What can hang from each mark:
K245: K427
K319: K31 K650
K46: K411 K650
K411: K46 K408 K427
K650: K46 K319
K408: K411 K650
K427: K245 K411
K31: K319

Each row was made from one small tree. The marks that hang from a mark follow it in brackets, in the order of their numbers. Every link used is in the known rows. Write each row's tree.
Known rows:
K408[K650[K319]]: [ 3.12  0.06  2.81  1.59  1.48 -2.14  0.76  0.22  3.38  1.94 -0.13 -0.69
 -1.25  1.73  0.02 -2.22 -1.31  0.74 -2.05  0.95  1.89  1.21  0.62]
K411[K46[K650] K408]: [ 1.95  1.60  1.32 -0.14  2.33 -1.36  0.60  1.86  2.65  4.49  1.52 -2.25
 -0.43  0.94  0.42 -2.17 -1.35  2.47 -1.02  1.19  3.29  0.61  1.80]
K408[K650]: [ 3.01 -0.02  1.61  1.19  1.40 -2.11  0.84  0.15  2.49  2.26  0.15 -0.87
 -0.68  1.27 -0.15 -1.96 -0.85  1.20 -1.32  1.20  1.26  1.54  0.56]
K427[K245 K411[K408]]: [ 2.46  0.27  1.77  0.31  1.17 -3.17  0.90  0.80  0.69  2.20  0.65 -2.27
 -0.71  0.66  0.87 -7.27 -2.01  0.11 -0.82  0.73  1.26  1.01  0.00]
K319[K31 K650[K46[K411[K408]]]]: [ 1.88 -1.39  4.19  1.34  2.84 -1.37  2.34  1.86  2.59  2.67  0.02  2.83
 -1.49  0.48  0.77 -2.80 -0.23  1.71 -2.14  0.59  2.83  1.08  1.99]
K411[K46 K408]: [ 1.91  0.60  1.94 -0.12  1.24 -2.05  0.64  1.65  2.06  3.91  1.39 -2.40
  0.19  1.02 -0.21 -2.19 -2.31  1.81 -0.32  1.65  3.72  1.30  1.09]
K408[K411 K650[K319[K31]]]: [ 2.78 -1.05  4.00  3.12  2.24 -1.71  1.63  1.23  4.25  1.96 -0.28  0.46
 -1.51  1.27  0.05 -2.75 -1.19 -0.53 -2.66 -0.85  1.33  1.36  0.10]
K46[K411[K408] K650[K319]]: [ 1.42  0.50  2.77  0.02  2.81 -1.82  0.67  1.11  2.41  2.78 -0.07 -0.67
 -1.97  0.96  1.87 -2.30 -0.39  2.16 -1.76  1.88  3.60  1.02  1.76]
K411[K46[K650] K427]: [ 1.47  0.70  0.69 -0.11  1.99 -0.25  0.50  1.15  2.31  4.87  1.79 -2.16
 -1.14  0.52 -0.53 -1.39 -1.03  2.55 -0.58  0.82  3.95  0.60  1.46]
K427[K245 K411]: [ 2.75  0.39  1.10  1.58  0.94 -2.41  0.88  0.15  1.18  1.65  0.56 -1.71
 -1.33  1.49  0.13 -6.17 -1.71 -0.62 -0.50  0.84  0.77  1.61 -0.42]
K245[K427[K411[K408]]]: [-0.25 -0.62  2.27  0.90  1.42 -3.10  0.53  1.01  0.77  2.28 -0.34 -4.04
 -0.25 -0.20  0.52 -3.80 -1.03  1.17 -0.67  2.07  3.09  0.77  1.78]
K411[K408[K650]]: [ 2.93 -0.26  2.33 -0.16  1.63 -2.84  0.83  0.88  2.06  2.79  0.15 -1.21
  0.07  0.62  0.49 -3.03 -1.13  1.93 -1.50  1.10  1.77  1.17  1.09]
K31[K319[K650[K46]]]: [ 2.29  1.43  1.42  2.74  1.85 -0.16  1.83  0.14  4.77  1.88 -0.37  0.18
 -2.31  1.65 -0.54 -4.24 -0.61  1.37 -2.05  1.08  1.44  1.09  2.72]
K245[K427[K411[K408[K650[K319]]]]]: [ 1.62 -0.30  4.13  1.21  1.70 -3.72  0.92  0.75  2.25  1.54 -0.36 -3.42
 -0.28  0.25  1.03 -3.88 -1.17  1.55 -2.42  1.06  2.66  0.39  1.47]
K427[K411]: [ 1.57 -0.73  0.80  1.81  0.55 -1.87  0.57  0.29  1.15  2.04 -0.20 -2.61
 -1.15  1.24 -0.26 -3.53 -1.14 -0.75 -0.17  1.41  1.94  2.23  0.67]
K46[K411[K427]]: [ 0.87 -1.29  1.84 -0.10  1.03 -1.74  0.67  0.31  0.34  2.61  0.23 -0.98
 -1.30  0.11  0.22 -1.60 -0.32  2.25  0.18  2.29  4.22  2.03  0.75]
K46[K411[K408 K427] K650]: [ 0.83 -0.68  1.98 -1.55  2.55 -1.61  0.57  1.09  0.56  3.90  0.52 -1.16
 -1.30 -0.71  1.53 -2.26  0.18  3.42 -0.93  1.54  4.31  0.82  2.03]
K650[K46 K319]: [ 1.68 -1.21  3.28  2.73  1.45 -1.10  1.37  0.54  3.72  2.12  0.11  0.21
 -2.65  2.33 -0.77 -2.10 -1.23 -0.30 -1.74  1.85  2.99  1.39  1.77]
K427[K245 K411[K46 K408]]: [ 3.28  1.24  2.09  0.09  1.02 -3.25  0.81  1.35  1.25  3.08  1.83 -2.97
  0.25  1.19  0.44 -6.27 -2.73  0.82 -0.35  0.55  2.20  1.18 -0.25]
K427[K411[K408]]: [ 1.51 -1.01  1.56  0.43  0.74 -2.68  0.68  0.90  0.81  2.59  0.04 -3.26
 -0.55  0.45  0.43 -4.60 -1.48 -0.09 -0.39  1.36  2.38  1.53  1.12]
K245[K427[K411[K46[K650]]]]: [ 0.36  1.79  1.11  2.02  1.88 -1.18  0.64  1.03  2.24  3.08  0.81 -3.90
 -0.56  0.89 -0.02 -1.74 -0.43  1.66 -0.78  1.65  3.37  0.92  1.57]
K650[K46[K411[K427]] K319]: [ 1.36 -2.62  4.12  1.32  1.59 -1.30  1.43  0.23  2.16  2.22  0.30  0.45
 -2.64  1.14 -0.05 -1.34 -0.47  1.59 -1.14  2.24  4.84  1.83  1.75]
K245[K427[K411[K46]]]: [ 0.69  0.73  1.78  2.09  0.78 -2.20  0.53  0.88  1.55  2.34  0.82 -4.14
  0.17  0.98 -0.60 -1.82 -1.32  1.25  0.06  2.08  3.79  1.61  0.94]
K408[K411 K650]: [ 3.03 -0.19  2.16  2.32  1.95 -2.32  1.00 -0.19  2.58  1.54  0.35 -1.64
 -0.31  1.04 -0.01 -3.17 -1.08  0.39 -1.39  0.58  1.21  2.52  0.43]
K319[K31 K650[K46]]: [ 2.04 -1.20  2.90  2.86  2.46 -0.04  2.16  1.39  3.78  2.91  0.07  2.50
 -1.90  1.34 -0.67 -2.89 -0.54  0.24 -2.33 -0.19  1.55  0.67  1.80]
K427[K245 K411[K46]]: [ 3.40  1.49  1.19  1.50  0.71 -2.30  0.88  0.50  1.49  2.42  1.68 -2.49
 -0.53  1.79 -0.22 -5.26 -2.38  0.24 -0.16  0.84  1.82  1.81 -0.80]
K245[K427[K411[K408[K650]]]]: [ 1.31 -0.48  2.93  0.72  1.52 -3.71  0.87  0.72  1.33  1.96 -0.24 -3.53
  0.40 -0.28  0.87 -3.71 -0.61  1.85 -1.68  1.23  2.18  0.87  1.32]

Write each row's tree:
[ 1.67  1.04  2.20  1.95  2.38  0.14  1.17  2.39  4.69  4.28  0.80  0.34
 -2.17  1.88 -0.30 -0.89 -1.18  0.81 -2.10 -0.19  3.01 -0.02  0.81] : K411[K46[K650[K319[K31]]]]
[ 1.73  0.73  1.94  0.36  2.24 -0.27  0.52  1.21  3.29  4.47  1.67 -2.15
 -1.72  1.03 -0.21 -1.70 -1.50  2.22 -1.33  0.67  4.57  0.08  1.69] : K411[K46[K650[K319]] K427]
[ 0.94 -0.04  2.46  1.83  2.69 -0.32  1.25  1.66  3.38  2.87 -0.63  1.77
 -3.05  1.57  0.99 -0.85  0.31  1.02 -2.08  0.65  2.86  0.84  0.77] : K46[K411 K650[K319[K31]]]
[ 3.88  0.04  2.34  0.10  0.79 -3.20  1.14  1.11  1.71  3.09  1.06 -3.47
  1.01  0.88  0.52 -3.55 -1.85  1.36 -1.15  0.59  2.35  1.90  0.66] : K427[K411[K46 K408[K650]]]
[ 2.22  1.92  1.70  1.42  2.25 -0.57  0.61  1.16  4.03  3.82  1.10 -1.55
 -1.80  2.19 -0.13 -1.33 -1.53  1.36 -1.51  1.15  3.42  0.72  1.45] : K411[K46[K650[K319]]]
[ 3.10 -0.26  3.55  0.24  1.92 -2.88  0.93  0.81  3.04  2.56  0.14 -1.12
 -0.74  1.10  0.82 -3.28 -1.58  1.50 -2.38  0.93  2.26  0.57  1.19] : K411[K408[K650[K319]]]
[ 2.15 -0.28  2.11 -0.19  1.47 -2.33  0.64  0.16  0.39  2.23  0.91 -0.09
 -1.49  0.33  0.55 -4.41 -0.84  2.36 -0.04  1.67  3.05  1.31 -0.54] : K46[K411[K427[K245]]]
[ 4.20  0.77  3.11 -1.48  1.76 -3.36  0.83  1.25  1.72  4.03  2.51 -1.51
  0.54  0.00  0.41 -5.22 -2.42  3.58 -1.19 -0.22  2.68  0.13  0.02] : K411[K46 K408[K650] K427[K245]]
[ 2.03 -0.52  2.80 -1.52  1.77 -3.09  0.69  0.76 -0.03  3.00  1.09 -0.57
 -0.86 -0.39  1.28 -5.20 -1.25  3.09 -0.43  1.43  3.41  0.89  0.19] : K46[K411[K408 K427[K245]]]
[ 0.47 -1.29  2.93  0.55  2.63 -0.17  1.15  1.77  2.61  3.64 -0.21  1.19
 -3.07  0.38  0.99 -1.06  0.39  1.81 -1.98  0.30  3.85  0.26  0.99] : K46[K411[K427] K650[K319[K31]]]
[ 2.67  0.91  1.73 -0.06  1.23 -1.75  0.58  0.95  1.65  3.82  2.35 -1.47
 -0.52  0.72 -0.78 -4.15 -2.43  2.32 -0.06  0.66  3.09  0.53 -0.14] : K411[K46 K427[K245]]
[ 1.19  0.36  1.62 -0.29  2.71 -1.67  0.58  0.94  1.41  3.10  0.10 -0.78
 -1.34  0.49  1.62 -2.13  0.10  2.49 -1.07  1.96  3.12  1.44  1.64] : K46[K411[K408] K650]
[ 1.73 -0.44  2.09  1.24  1.46 -1.49  0.82  0.64  1.82  3.54  1.83 -3.29
 -0.23  0.29 -0.82 -2.34 -2.10  1.13  0.24  0.81  4.29  2.02  0.71] : K408[K411[K46 K427]]
[ 2.20 -1.69  3.85 -0.49  2.01 -2.56  1.49  0.78  0.72  2.83  1.09  0.77
 -1.56  0.09  0.72 -4.91 -0.76  2.74 -0.89  1.63  3.51  1.22  0.99] : K650[K46[K411[K408 K427[K245]]]]
[ 1.59  0.80  1.99  1.43  2.46 -0.93  0.73  0.41  2.74  2.14 -0.12 -0.14
 -2.57  1.73  1.27 -1.10 -0.05  1.51 -1.56  2.10  3.31  1.42  1.08] : K46[K411 K650[K319]]
[ 1.12 -2.33  5.01  1.61  1.90 -1.63  1.99  2.11  3.22  2.69 -0.38  2.38
 -2.41  1.39  0.61 -1.72 -0.47  0.82 -1.97  1.22  3.78  1.09  1.21] : K650[K46[K411[K408]] K319[K31]]
[ 2.63 -0.70  3.55  0.89  2.61 -2.04  1.81  0.50  1.93  2.08  0.36  1.01
 -1.03  0.90  0.88 -3.54 -0.51  2.20 -1.69  1.88  3.38  1.77  2.46] : K319[K650[K46[K411[K408]]]]
[ 3.31  2.16  1.32  0.06  2.26 -2.28  0.82  1.48  1.90  3.60  1.81 -2.55
 -0.45  1.02  0.99 -6.24 -1.84  1.34 -1.30  0.17  1.82  0.67  0.46] : K427[K245 K411[K46[K650] K408]]
[ 1.02 -0.03  2.08  1.95  2.62  0.21  1.05  1.90  4.25  3.43 -0.27  1.04
 -3.07  1.48  0.25 -1.71 -0.51  0.20 -2.48 -0.10  2.03 -0.23  1.11] : K46[K650[K319[K31]]]
[ 3.59 -0.37  3.97  1.49  1.91 -2.16  1.12  0.38  3.23  2.91  1.70 -2.70
 -0.13  0.76 -0.21 -2.66 -2.26  1.48 -1.57 -0.03  3.80  1.65  0.81] : K408[K411[K46 K427] K650[K319]]
[ 1.82 -1.32  3.89  2.52  1.45 -1.50  1.47  0.15  2.97  1.47 -0.05  0.95
 -2.62  2.24  0.08 -1.21 -0.59  0.57 -1.26  2.75  3.81  2.46  1.28] : K650[K46[K411] K319]
[ 2.32  1.74  2.55  2.73  2.90 -0.73  0.81  0.76  4.26  3.12  1.42 -2.49
 -1.34  1.95  0.11 -2.27 -1.79  0.54 -1.57  0.53  3.41  1.61  1.49] : K408[K411[K46[K650[K319]]]]
[ 1.87  0.43  2.07 -1.62  2.96 -2.22  0.70  1.06  0.68  3.55  1.06 -0.36
 -1.48 -0.57  1.80 -4.90 -0.35  3.57 -1.22  0.92  3.03  0.35  0.96] : K46[K411[K408 K427[K245]] K650]
[ 3.29 -1.26  3.85  2.75  1.72 -1.73  1.58  0.27  4.10  1.89  0.09  0.67
 -2.14  2.29 -0.43 -1.99 -0.87  0.37 -2.63  1.17  2.10  1.52  1.44] : K408[K650[K46 K319]]
[ 1.50  0.82  2.94  0.50  2.68 -0.60  1.00  3.13  4.36  4.87  0.90 -0.16
 -1.50  1.20  0.57 -1.89 -1.55  1.41 -2.39 -0.33  3.41 -0.44  1.39] : K411[K46[K650[K319[K31]]] K408]
[ 1.65 -2.41  3.62  1.49  2.44 -0.40  2.28  1.30  2.24  3.00  0.30  2.64
 -1.96  0.14  0.13 -2.15  0.21  1.96 -1.72  0.17  3.44  0.95  1.82] : K319[K31 K650[K46[K411[K427]]]]
[ 2.21 -1.55  3.18  1.02  2.24 -1.05  1.67 -0.07  1.65  2.32  0.71  0.90
 -1.82  0.42  0.06 -2.61 -0.07  2.44 -1.28  1.65  3.86  1.83  2.27] : K319[K650[K46[K411[K427]]]]
[ 3.57  0.76  2.48 -0.13  1.45 -2.87  0.89  1.27  2.34  3.60  1.34 -2.01
  0.92  0.88  0.26 -2.30 -1.91  2.55 -1.13  0.98  2.76  1.27  0.86] : K411[K46 K408[K650]]
[ 2.04  0.17  2.21  1.44  1.85 -0.54  1.96 -0.02  3.24  2.04 -0.15  0.38
 -2.31  0.49  0.28 -3.45  0.08  3.14 -1.41  1.35  3.23  1.49  2.50] : K31[K319[K650[K46[K411[K427]]]]]
[ 2.49 -0.84  3.25  1.88  1.71 -1.39  1.42  1.51  4.01  2.53 -0.46  1.24
 -1.70  1.54  0.01 -1.83 -1.00  0.27 -2.72 -0.31  1.48  0.45  0.16] : K408[K650[K319[K31]]]
[ 2.94 -2.30  4.55  1.31  1.72 -2.03  1.70 -0.01  2.64  1.91  0.26  0.96
 -1.91  1.20  0.34 -1.33 -0.06  2.10 -2.06  1.57  3.99  1.83  1.31] : K408[K650[K46[K411[K427]] K319]]
[ 1.13 -2.03  3.88  3.13  1.66 -0.29  2.01  1.81  4.48  2.75 -0.13  2.08
 -3.02  2.13 -0.75 -1.61 -0.93 -0.66 -2.26  0.54  2.55  0.74  1.17] : K650[K46 K319[K31]]
[ 2.86 -2.03  4.33  3.10  1.76 -1.02  2.17  1.53  4.98  2.35 -0.24  2.49
 -2.43  2.10 -0.59 -1.46 -0.49 -0.06 -3.16 -0.13  1.70  0.75  0.87] : K408[K650[K46 K319[K31]]]
[ 3.25 -0.34  2.78  1.06  1.73 -2.07  0.97  0.39  2.28  3.25  1.76 -3.01
  0.48  0.13 -0.32 -2.35 -1.76  2.00 -0.78  0.15  3.39  2.10  0.58] : K408[K411[K46 K427] K650]
[ 2.71  1.80  0.98 -0.20  2.48 -0.89  0.60  1.02  2.24  4.38  2.41 -1.25
 -1.28  0.69 -0.06 -4.12 -1.48  2.84 -0.87  0.26  2.61  0.08  0.47] : K411[K46[K650] K427[K245]]
[ 1.21 -2.17  4.22  2.98  1.72 -0.82  2.06  1.46  3.57  2.00 -0.54  2.82
 -2.96  2.14 -0.10 -0.55 -0.23  0.11 -1.75  1.47  3.32  1.65  0.71] : K650[K46[K411] K319[K31]]
[ 4.36 -0.93  3.47  1.41  1.59 -3.43  1.98  0.55  2.05  1.88  0.73 -0.42
 -0.81  1.19  0.73 -6.93 -1.16  0.41 -2.26  0.12  0.37  1.33  0.67] : K427[K245 K411[K408[K650[K46]]]]
[ 2.83  0.68  2.38  1.08  1.84 -2.06  0.85  0.54  1.78  3.22  2.55 -2.34
 -0.22  0.49 -0.50 -5.13 -2.72  1.50 -0.07  0.15  2.92  1.32 -0.27] : K408[K411[K46 K427[K245]]]
[ 4.34  0.66  3.01  1.04  2.09 -2.66  1.06  0.25  2.14  2.80  2.56 -1.76
  0.33  0.42 -0.10 -5.01 -2.36  2.04 -0.95 -0.50  2.01  1.50 -0.45] : K408[K411[K46 K427[K245]] K650]
[ 3.18 -0.17  3.53  2.78  2.13 -2.30  1.13 -0.12  3.66  1.25  0.15 -1.64
 -1.06  1.43  0.40 -3.27 -1.58  0.03 -2.09  0.42  1.70  1.99  0.56] : K408[K411 K650[K319]]
